Each row was made from one path, in order. Every step used is in the known rows, and no mark comes twice. Write each row's path.
Known rows:
fopili, rali, getefig, suzo: -164 356 162 282 56 -300 -141 -338 177 -112 -137 -32 -91 45 443 -31 14 3 -209 -395 -114 465 14 260 359 156
rabem, suzo: -27 29 -463 132 -133 -27 289 -262 76 -10 -7 8 70 16 61 -78 102 23 -167 -179 -90 46 -81 103 -236 84
rabem, suzo, kuzik, rali: 73 120 -412 -10 -200 -23 397 -234 -99 137 -73 26 189 -9 360 298 151 318 2 -355 80 -2 39 -73 -91 199
rabem, suzo, getefig, rozuz: -7 -195 -341 328 -141 -233 70 -420 -65 81 -131 313 417 221 289 150 -164 288 -221 -194 12 6 58 -21 -209 35
rali, getefig, rozuz: -67 119 -35 142 170 112 -320 -522 183 -161 99 310 32 70 126 17 -128 66 -85 -202 -3 170 286 145 253 -36
rali, getefig, rozuz, kuzik, suzo, rabem: -197 -57 -61 199 -264 -99 -577 -639 160 -195 -321 444 223 30 431 129 -616 -29 -579 -344 41 151 335 -73 242 37
rozuz, kuzik, rali: 78 148 -195 84 -148 -94 39 -194 -180 143 -186 -111 -12 -124 223 430 69 107 -8 -389 283 -3 236 -12 90 34
bukov, rali: -131 481 -140 55 -118 -160 78 -116 91 68 -83 188 -49 516 -97 96 78 -11 16 -142 75 -17 -20 -24 133 97
rabem, suzo, kuzik: -109 -12 -452 32 -277 -241 388 -307 186 63 -126 60 204 -23 348 100 -2 269 -106 -324 -57 -112 -128 41 -186 63
lume, rozuz, kuzik, rali: -11 131 18 97 -248 -180 -234 -301 -432 237 -191 -48 9 25 133 217 -34 184 73 -150 172 -350 294 -57 108 -9
getefig, suzo, kuzik: -159 146 215 155 -85 -395 123 -285 155 56 -271 164 155 235 438 262 -139 313 -138 -367 -87 -185 5 -23 235 4
suzo, getefig: 126 109 -131 172 -82 -375 265 -20 26 142 -314 117 201 242 201 329 -120 211 -59 -230 198 -63 -15 3 -49 34
bukov, rali, getefig, rozuz, kuzik: -352 211 -227 125 -244 -198 -493 -627 251 -65 -87 379 108 251 85 73 -201 15 -31 -374 193 164 344 44 322 -132
rozuz, kuzik, suzo, rabem: -114 28 -144 179 -376 -278 -108 -257 14 -8 -507 165 151 64 393 251 -439 -62 -583 -296 43 -47 56 -118 -1 108
rozuz, kuzik, rali, getefig: 65 229 -319 19 -116 -19 -44 -324 71 -15 -184 -7 -1 -208 196 309 6 52 16 -535 356 201 353 72 207 7
getefig, rozuz, kuzik: -171 -194 -36 218 -158 -198 -337 -531 -46 102 -91 147 96 -33 262 230 -193 139 -197 -271 69 -119 282 54 93 -162
rozuz, kuzik: -104 16 -184 138 -214 -284 8 -295 79 74 -259 -64 35 -101 183 207 -92 87 -170 -344 148 -129 87 115 -15 -104
rabem, suzo, kuzik, rali, getefig, rozuz: 24 38 -378 49 -84 165 -107 -621 32 -80 109 294 283 -52 469 218 -21 357 13 -422 56 172 321 -24 142 121
lume, rozuz, getefig: -74 11 -9 339 -245 -437 -307 -287 -147 165 -166 82 145 203 -38 11 -57 -105 54 -187 70 -260 110 70 171 -86
rozuz, kuzik, suzo: -151 -207 -30 101 -172 -278 3 -384 78 -86 -373 5 114 -9 330 212 -183 -114 -356 -364 -29 -51 155 -65 51 86
bukov, rali, getefig: -154 585 -284 3 -67 -69 -25 -199 355 -118 -53 238 -47 431 -102 -12 12 -66 60 -283 140 217 50 57 239 31
fopili, suzo, getefig, rozuz: -127 77 -50 217 163 -318 -137 -122 -99 111 -279 271 233 452 458 230 -264 298 -103 -139 -49 -39 -71 179 143 -143
suzo, rabem: 66 418 -220 151 -141 -85 17 11 15 110 -155 162 -33 169 91 132 -242 120 -344 -115 67 -9 -109 14 -1 68
getefig, rali: 82 339 -31 206 158 28 97 -107 -229 96 59 52 -37 243 204 354 105 12 -13 -336 148 -83 138 -104 258 25
lume, suzo, rabem: -168 283 -127 170 -230 -218 -38 93 43 296 -110 140 -39 127 122 -51 -184 123 -327 -232 -158 -74 -247 8 -150 -52

Which path is each row?
98 696 -29 196 -54 95 -180 -187 -1 -47 -217 311 39 235 194 202 -226 159 -319 -366 172 287 165 -95 354 139
kuzik, rali, getefig, suzo, rabem
-28 301 -130 139 47 -155 -45 -201 108 -38 -56 -150 -145 -102 300 36 128 -46 -56 -336 26 420 -4 301 216 138
fopili, rali, getefig
-74 466 104 291 -148 -206 -56 -134 -1 70 -286 293 66 353 172 99 -313 140 -465 -196 -42 -3 -100 -53 119 31
getefig, suzo, rabem
-216 425 -109 103 20 9 -398 -482 208 -119 80 450 14 498 -24 2 -82 -1 24 -206 58 177 288 7 366 24
bukov, rali, getefig, rozuz
-147 328 60 205 98 -128 -40 -367 335 -231 -139 220 19 186 130 -46 -122 37 -168 -390 -47 197 126 105 306 -1
rali, getefig, suzo
-241 863 -95 194 -247 -217 -223 -223 333 -93 -274 512 66 661 26 -30 -316 29 -316 -297 78 226 -13 -80 357 77
bukov, rali, getefig, suzo, rabem
-4 -253 235 267 66 -248 -117 -391 -129 -43 -303 372 370 439 438 340 -326 101 -278 -228 -66 -24 226 -161 119 189
kuzik, suzo, getefig, rozuz
84 139 -474 319 -120 -253 400 -151 -176 153 -142 99 369 298 335 355 22 182 -42 -433 230 -25 68 -131 -90 87
rabem, suzo, getefig, rali
150 276 -99 303 49 -291 216 -17 -247 219 -191 107 243 396 345 559 -38 177 18 -452 336 -113 139 -148 166 67
suzo, getefig, rali
-195 -140 59 251 -306 -164 -467 -507 -129 -7 -344 368 229 160 453 271 -537 20 -634 -229 -43 -65 223 -131 91 64
getefig, rozuz, kuzik, suzo, rabem
53 -85 67 179 -6 -324 267 -140 21 -51 -447 168 278 376 373 362 -243 32 -228 -266 30 -43 54 -138 24 234
kuzik, suzo, getefig
-28 -107 -7 306 -205 -477 98 -274 -232 91 -491 102 408 289 626 659 -258 41 -216 -643 291 -136 288 -264 174 103
rozuz, kuzik, suzo, getefig, rali
-11 163 79 441 -133 -334 -328 -288 -410 249 -53 85 167 354 102 237 7 -177 154 -363 204 -290 249 -62 380 -76
lume, rozuz, getefig, rali
129 354 -159 -103 26 -3 132 -226 180 8 -95 98 77 -35 373 376 23 281 164 -482 253 79 263 -1 269 138
suzo, kuzik, rali, getefig
-275 -253 125 238 -83 -252 -589 -727 47 -155 -207 29 96 -138 687 144 -225 -134 -335 -436 -122 376 337 163 339 176
fopili, rali, getefig, rozuz, kuzik, suzo
-209 -52 -84 259 -141 -301 -525 -634 23 19 -61 -38 5 -290 508 102 -113 35 -187 -445 72 343 256 301 276 -13
fopili, rali, getefig, rozuz, kuzik
27 -38 -21 169 -81 21 -337 -468 -350 169 -58 97 51 -31 285 443 -40 197 -69 -334 196 1 399 -30 205 3
getefig, rozuz, kuzik, rali
-139 -246 38 260 -263 -423 -229 -245 -300 444 -222 114 340 79 427 472 -143 399 -41 -548 153 -90 263 -65 2 -77
lume, suzo, getefig, rozuz, kuzik, rali
-35 403 -154 218 159 -334 213 152 -238 186 -262 89 151 489 514 469 -96 208 70 -381 177 -103 -86 65 237 -86
fopili, suzo, getefig, rali
-236 222 -147 -18 19 -365 167 -31 152 71 -259 17 26 170 524 185 -81 253 1 -264 -102 -207 -212 243 135 -116
fopili, suzo, kuzik
-199 -111 -175 146 -105 -111 -430 -656 224 -103 -54 233 100 -168 223 83 -244 94 -160 -406 155 104 377 155 212 -197
rali, getefig, rozuz, kuzik
-38 504 -142 203 -322 -123 -256 -320 51 14 -414 247 104 16 325 301 -357 193 -379 -534 304 237 239 -42 324 13
rozuz, kuzik, rali, getefig, suzo, rabem
-128 -26 -27 202 -152 -504 231 55 80 295 -214 35 187 223 238 130 -80 248 -27 -370 -20 -129 -164 50 -194 -40
lume, suzo, getefig
